Known rows, with every way that one mark hangs from another:
j79(j270):  0.80  0.11 -0.90  0.40 -1.01  5.62 -1.39 -1.26 -0.17 -0.15  1.36 -0.06  0.71  1.41 -2.43 -2.34 -1.46  0.46 -1.88  2.93 -0.09  0.57  0.84  4.85
j270(j79(j41(j732(j470))) j385): -3.41 -1.32  1.78 -3.44 -0.44  0.73  1.31  1.45  4.75 -0.72 -2.21  3.01 -1.63  1.34 -0.02 -1.14  0.10 -1.67  1.83 -1.43  3.55 -5.06  3.88 -4.83
j425(j385):  1.22  0.37  0.20  3.63  0.77  0.09 -0.30 -0.93 -1.75  3.24  0.44  0.30  1.51  0.74  0.15 -0.19 -2.95 -1.91  0.10  1.00  2.74  3.14  2.13  5.88
j79(j425):  2.46 -0.21 -0.69  1.64  0.64  3.10 -1.27 -1.95  1.46  1.92 -0.25  1.78  2.55 -0.26 -3.15 -0.10  4.60 -0.15  0.07  0.62  0.09  2.84  2.02  3.19
j425(j79(j270) j385 j732):  1.83  1.59 -0.07  1.00 -0.52 -2.55  1.97  2.79 -4.73  0.55  1.44 -3.23 -2.31  1.61  3.77  0.44 -7.45 -0.91 -2.18  1.69 -3.87  1.58 -4.97  2.42
j425(j79 j732):  4.29  0.75 -0.24 -1.42 -2.01 -1.43  2.91  0.66 -2.17  5.67 -1.53 -2.50 -1.26  1.48  1.08  1.00 -2.06 -0.91 -2.51  2.69 -2.22  0.97 -3.34  3.54
j470(j385):  0.41 -2.03  0.49  1.25  0.20  1.16 -1.87 -4.13 -0.88  4.25 -1.12  0.98  1.65 -1.10 -3.36  1.44 -0.57  0.00 -2.46  2.02  4.80  0.93  2.42  3.56
j270(j79(j41 j425(j732)) j385): -0.76  1.15  4.21 -5.38 -1.77  0.94 -0.98  0.84  0.55 -0.66 -1.80  0.95  0.43  0.57 -0.80  1.32  4.95 -0.44  0.33 -3.72 -1.54 -0.63  0.24 -4.95
j470(j79(j270) j385): -1.57 -1.80  2.12 -1.66  0.02  2.04 -6.46 -3.84 -0.98  0.18  0.97 -2.46 -1.11 -1.58 -1.66 -0.83 -3.04  1.74 -3.82  1.25  1.59 -1.62  0.70  0.46
j425(j79(j270)):  1.93 -0.42 -1.16  0.32 -0.19  2.46 -1.49  0.74 -1.31  0.57  1.78 -2.14 -0.93  1.85  0.36 -2.45 -3.28  1.19 -2.70  3.25 -2.34  0.10 -2.11  3.30
j732(j425 j470(j385)): -1.12 -2.75  1.84  3.55 -2.17 -0.82  3.75 -2.90  1.44  1.17 -4.03  2.15 -0.19 -1.52 -2.17  5.74  2.21 -1.60  2.01 -0.25  3.96 -0.21  1.19  2.28
j79(j41(j732) j425):  0.32  0.70 -2.91 -0.67  1.83  1.18  0.29  1.19  3.53 -0.43  0.73  4.44  5.95 -1.05 -4.29 -2.34  5.94  2.07  1.16 -0.32  1.30  1.15  1.56 -1.37
j425(j79 j385):  2.76 -0.35  0.06  3.53  1.65 -3.21 -0.55  0.83 -2.63  3.92  0.96 -1.86  0.02  1.05  2.96  0.01 -4.81 -1.16 -0.86  1.42  0.31  2.54 -0.76  4.43
j270(j79(j41 j425)): -0.23  0.61  1.88 -2.84 -0.77  3.49 -3.63  1.43  2.96 -1.48  0.30  2.80  2.63  2.61 -1.71 -1.13  7.11  0.45  1.64 -2.78 -0.44  1.27  0.99 -0.05
j425(j79 j385 j732(j470)):  3.47 -0.09  0.08  3.22 -1.77 -6.52  5.41  2.50 -2.17  3.56 -2.92 -2.66 -4.14  2.45  5.35  3.59 -4.48 -3.95  0.38  0.91 -1.37  1.32 -3.46  2.26
j732(j470):  2.07 -1.44 -0.55  2.69 -2.44  2.01  2.02 -1.71  2.43  2.84 -2.86  0.34 -1.19  2.42 -0.82  0.80  1.43 -2.71  0.78  1.96  2.11  0.31  2.41  4.56
j470(j79(j425) j385):  0.42 -2.11  2.13 -0.14  1.68 -0.29 -6.30 -4.54  0.57  2.44 -0.44 -0.83  0.46 -3.18 -2.52  1.63  2.90  1.24 -1.96 -0.57  1.99  0.94  2.05 -1.08
j41(j79(j425(j385 j732(j470)))):  2.14  1.22 -5.00  3.91  1.19 -5.07  7.28 -0.12 -2.43  0.66 -2.18  1.31 -3.30 -0.67  3.74  3.96  1.23 -3.78  3.13 -0.59 -0.60  1.99 -1.11 -0.86
j470(j79(j41 j270 j425) j385): -2.10 -1.45  1.56 -1.90 -0.16  0.20 -8.49 -1.93  0.62 -4.17  1.76 -1.07  2.18 -1.57 -2.58 -0.72  4.23  4.25 -1.97 -2.12  0.05 -0.06 -0.26 -4.63
j470(j79(j41(j732(j425))) j385): -3.86 -0.62  1.79 -3.02  0.59 -2.39 -0.70 -1.32  2.08  0.54 -0.57  1.73  3.80 -4.28 -3.10  0.72  1.83  2.93  0.65 -1.83  3.98 -2.35  0.53 -3.42
j41(j79(j270) j732(j470)): -1.04 -0.05 -8.61  1.01  2.21  1.96  6.59 -0.22  1.38 -1.46  0.58  3.01 -3.20 -0.31  0.37 -2.60 -2.71 -0.48  0.55  3.99  1.34 -3.62  1.41 -0.26
j425(j79(j41)):  2.52 -0.24 -0.76 -0.59 -1.42 -1.47 -1.56  1.15 -0.34  2.32  0.29 -1.49  2.78  2.52  0.43 -1.74  2.13  1.94 -1.46  1.09  0.07  1.44 -1.54  1.96
j732(j425(j79 j385)):  0.79  0.45  1.54  3.89  1.01 -3.50  2.72  1.55 -2.22  2.53  0.53 -0.76  0.69 -0.35  2.69  2.54 -2.99 -0.95  1.92 -0.42 -0.58  2.44 -2.04  4.02
j270(j79(j41 j425(j385 j732))): -0.15  2.32  2.63 -2.35 -0.89 -1.42 -0.19  3.69 -0.53 -1.30 -0.10  1.69  1.37  2.32  1.54  1.71  2.92 -1.67  2.23 -4.44 -2.02  2.73 -2.31 -1.09

Rows:
 1.34  1.06 -5.28  4.12  4.73 -1.66  1.91 -1.52 -3.06  1.30  1.74  2.12  0.61 -1.91  1.49  0.27  1.19 -1.09  1.61 -0.21  1.32  3.37  1.53  1.31
j41(j79(j425(j385)))
-1.73  0.98 -3.08 -2.15 -0.11  3.69 -0.08  1.65  1.97 -2.69  2.04  2.66  3.87  0.61 -3.47 -4.74 -0.27  2.60 -0.82  1.97  1.13 -1.04  0.25  0.37
j79(j41(j732) j270)
-1.19 -2.10  2.72  0.42 -0.58  1.63 -4.00 -2.48  2.61 -3.31 -0.92 -2.86 -4.19 -1.11  0.42  0.05  1.13 -0.13  0.01 -1.43 -1.70 -2.74  3.02 -5.15
j732(j470(j79(j270(j385) j425)))
-0.60  1.13 -8.37 -0.04  5.41  3.28  3.17 -0.16  0.25 -2.33  3.40  4.53  0.52 -3.01 -2.24 -3.68  0.56  1.90 -0.07  2.61 -0.49 -0.78  0.99 -1.83
j41(j79(j270 j425) j732)
 0.62 -0.93  1.58 -1.16 -4.02 -0.80 -2.46 -0.99  3.28  0.81 -2.54 -2.82 -0.30  2.96  1.23 -0.49  4.23 -0.13  0.82 -0.50  1.45 -1.23  1.20 -0.02
j732(j470(j79(j41)))
 0.73  1.84  2.26 -5.04 -2.61  1.68 -0.41  2.35  1.56 -0.57 -1.27  1.76  1.35  2.61 -1.07  0.84  6.47 -0.77  0.81 -2.79 -2.41  1.19 -2.09 -1.00
j270(j79(j41 j425(j732)))
-1.85  0.90 -0.03 -4.86  0.39  3.50 -0.13  2.48  3.63  0.85  0.81  3.95  2.36  1.99 -1.70 -3.49  0.88  0.01  0.47 -0.14  2.46 -1.98  1.64  0.71
j270(j79(j41(j732)))
 2.71  1.88  0.34  2.40  0.59 -1.72  2.14  0.45 -2.12  2.08 -0.74  0.82  1.15 -0.59 -0.02  2.71  0.31 -2.45  0.69 -0.84 -1.15  4.11 -0.94  2.26
j79(j425(j385 j732))
 3.56  1.38  0.42  1.40 -0.21 -4.73  2.85  2.10 -4.16  4.93 -0.65 -2.66 -1.52  1.09  3.65  1.91 -5.43 -2.24 -1.44  1.29 -1.48  2.36 -3.56  3.43
j425(j79 j385 j732)
-0.94 -0.70  2.93 -1.39  1.19  3.29 -6.53 -3.23  0.53 -2.13  1.51 -2.94 -1.41 -2.56 -1.45 -1.66  0.48  1.68 -1.82 -0.86 -2.21 -1.43  2.86 -4.12
j470(j79(j270(j385) j425))
-1.08  0.28 -4.00 -0.28  2.32  3.31  0.61 -3.64 -3.47 -0.27  1.73 -0.21 -2.17 -1.69 -0.21 -2.51 -2.96  1.10 -2.16  2.67  1.18 -2.53  2.75 -1.09
j41(j79(j270(j385)))
-0.69  1.45  1.18 -2.56 -2.04  1.25 -1.03  0.19 -1.12 -4.17  0.19 -0.29  1.84 -1.01 -2.32 -0.07  3.55  2.07 -0.93 -1.61 -2.91  0.35 -0.99 -5.06
j79(j41 j270(j385) j425(j732))
 0.07  1.40 -5.62  3.78  4.32  0.46  0.60 -0.59 -3.39 -3.02  3.80  1.82 -0.18 -1.57  1.22 -1.18 -0.87  0.30  0.96  0.11 -0.97  2.39  0.25  0.28
j41(j79(j270 j425(j385)))
 0.56  1.92  1.80 -0.33  0.15 -0.76 -2.35  0.57 -1.92 -1.83  1.40 -3.10 -1.63 -0.90  1.83  0.68 -2.04 -0.60 -0.53 -1.49 -4.38  1.89 -2.50 -0.99
j470(j79(j270 j425(j385 j732)))
-0.02  0.56  4.28 -4.06 -0.27  2.29 -0.12 -0.69  0.08  1.68 -1.88  0.86 -2.54 -0.54 -0.97  2.20  1.29 -2.12 -0.36 -2.09 -1.76 -0.97  1.26 -2.48
j270(j79(j425(j732)) j385)
 2.59 -2.48  0.30  0.90 -2.35 -5.59  3.60 -0.61 -1.32  4.37 -4.57 -1.88 -4.27  0.66  1.47  5.00 -2.12 -2.05 -2.23  1.79  1.01 -0.43 -3.10  0.20
j425(j79 j732(j470(j385)))
-1.24 -1.03 -1.34 -1.15 -0.23  2.38  0.17 -0.16  4.17 -0.85 -0.22 -0.72 -3.58  0.28 -0.10 -2.85 -3.04 -0.60 -0.08  2.22  0.34 -4.12  1.24 -0.78
j41(j732(j470(j79(j270))))
-0.86 -1.64  2.53 -2.41 -1.30 -1.56 -6.47 -3.47  0.20  2.06 -0.72 -1.84  2.21 -0.61 -1.57 -0.10  2.13  2.32 -2.44 -0.64  4.06 -0.41  1.35 -1.21
j470(j79(j41) j385)
-0.97  0.08 -4.23  0.81  3.65  3.04 -0.20 -3.25 -2.52 -2.48  2.15  1.23 -1.29 -3.23 -1.11 -1.55  0.87  1.65 -0.95  0.91 -0.88 -1.06  2.90 -3.69
j41(j79(j270(j385) j425))
-2.03  0.87 -1.07 -4.35 -0.01  2.54 -3.49  1.11  2.56 -2.01  2.56 -0.41  1.95 -0.02 -1.51 -5.31 -0.75  3.20 -1.57  0.87  0.31 -2.64  0.27 -1.95
j470(j79(j41(j732) j270))
 1.25 -0.01 -0.53  3.17  1.58 -0.96 -1.33  1.92 -3.08 -0.49  2.96 -2.41 -0.89  1.77  2.94 -1.54 -6.76  0.24 -1.56  1.59 -1.75  1.70 -2.19  3.15
j425(j79(j270) j385)
-2.51 -0.11  0.29 -0.63  2.70  0.72  3.55  1.13  0.14 -1.39  1.50  0.63 -0.58 -3.66 -0.70 -0.90 -5.23  1.80 -0.50  1.03 -1.37 -3.67 -0.47 -2.88
j41(j732(j425(j79(j270(j385)))))
-3.26 -0.18  2.11 -5.23  1.40  2.49 -1.08  1.15  2.58  0.59  0.26  3.03  1.23  0.00 -1.59 -2.90 -0.90  0.23  0.03 -1.18  3.27 -3.99  4.15 -3.44
j270(j79(j41(j732)) j385)
-0.45 -0.26  1.54  5.62 -1.24 -1.59  5.19  0.03  0.71  0.26 -2.45  1.00 -0.31  0.64  1.53  4.23 -0.16 -3.73  4.72 -1.43  1.94  1.70  0.86  4.52
j732(j425(j385) j470)
-1.97  0.23  3.65  1.97 -3.00 -4.46  0.80  0.63  1.74 -1.75 -2.06 -1.86  0.48  1.04  3.44  2.87  2.65 -1.45  4.93 -4.00  1.23  0.39 -0.08 -0.45
j732(j425(j385) j470(j79(j41)))
-2.51 -1.45  2.00 -3.01 -1.69  0.53 -7.58 -2.42 -0.37 -2.12  1.15 -2.42  1.51 -0.32 -1.87 -1.51  0.07  3.44 -3.15 -0.33  1.91 -1.25 -0.41 -2.19
j470(j79(j41 j270) j385)
-0.01 -0.93  3.20  0.55 -3.31  0.33  1.55 -2.09  3.08  1.64 -3.40 -1.74 -2.26  0.48  0.76  2.50  2.90 -1.98  2.91 -0.80  0.20 -1.54  1.05  2.21
j732(j425 j470(j79))
 0.66  0.56  2.42  0.79 -1.24 -1.78  3.24  2.66  1.28 -0.12 -2.84  1.56 -4.29  2.40  3.15  4.30  0.69 -5.54  3.38 -3.15 -1.73  1.13 -1.10  0.36
j270(j79(j425(j385 j732(j470))))
-1.26 -1.91  2.13  2.05 -1.66 -0.53  3.21  0.32  0.37 -2.67 -1.55 -2.16 -4.11 -0.45  1.97  2.48 -2.30 -0.21  1.24 -0.19 -2.01 -3.02 -0.98 -2.11
j732(j425(j79(j270(j385))) j470)
-0.85 -0.50  3.78  3.39 -1.63 -2.96  1.89 -0.62  1.43  0.69 -2.39 -1.95 -2.20 -0.24  3.55  3.52 -0.69 -3.07  4.22 -2.40  0.78 -0.06  0.85  2.21
j732(j425(j385) j470(j79))
-1.83 -0.25  3.03 -2.89 -0.10  1.68 -7.65 -1.54  1.08 -4.47  1.84 -2.63  1.23 -1.35 -1.10 -2.48  3.73  3.56 -0.93 -2.52 -1.79 -1.21  1.95 -6.27
j470(j79(j41 j270(j385) j425))
 1.14  2.18 -0.32 -0.46 -1.84 -4.32  0.67  4.47 -4.31 -1.89  1.71 -3.00  0.41  2.64  3.54 -0.44 -4.13  0.96 -1.29 -0.01 -3.63  1.65 -6.07  0.10
j425(j79(j41 j270) j385 j732)
 1.72  1.62 -0.86 -1.03 -1.32  3.75  0.96  0.27 -0.69 -1.51  0.16  0.17  0.61  0.03 -2.53  0.41  1.90 -0.02 -1.21  0.91 -4.08  1.89 -2.21  1.29
j79(j270 j425(j732))
 0.70  0.84 -6.18  0.96  2.76  3.87  0.54 -1.79 -1.45 -2.29  2.60  1.72 -0.07 -1.05 -1.01 -2.14  2.82  1.72 -0.47  1.81 -1.52  0.94  0.64  0.20
j41(j79(j270 j425))
-1.97 -2.61 -2.16  0.56 -0.13 -2.38  2.00 -0.39  3.27  0.19 -2.51  3.83  1.99 -0.62 -2.74  0.66  1.47  0.57  0.49  1.13  6.37 -1.84  2.07 -1.97
j79(j41(j732(j470(j385))))
 1.27  0.17 -2.94 -1.53  1.11 -1.86  1.26  2.78  1.52  2.46  0.91  1.26  3.13  0.60 -0.63 -3.22 -0.05  2.11 -1.02  2.03  0.92 -0.73 -0.88 -0.19
j425(j79(j41(j732)))
-1.97  0.89 -1.15  2.41  3.23 -1.52  4.33  4.01 -0.90 -2.09  3.11  1.21  0.26 -1.89  1.75 -0.43 -7.04  0.54  1.37  0.61 -1.51 -0.44 -2.90  1.06
j41(j732(j425(j79(j270) j385)))
-1.72  1.34  0.79  2.07 -0.56 -2.80  0.63  4.03 -2.21 -4.43  2.56 -1.15  2.68  1.03  2.66  0.25 -1.63  2.17  1.93 -1.81 -2.49  1.75 -4.42  0.70
j732(j425(j79(j41 j270) j385))
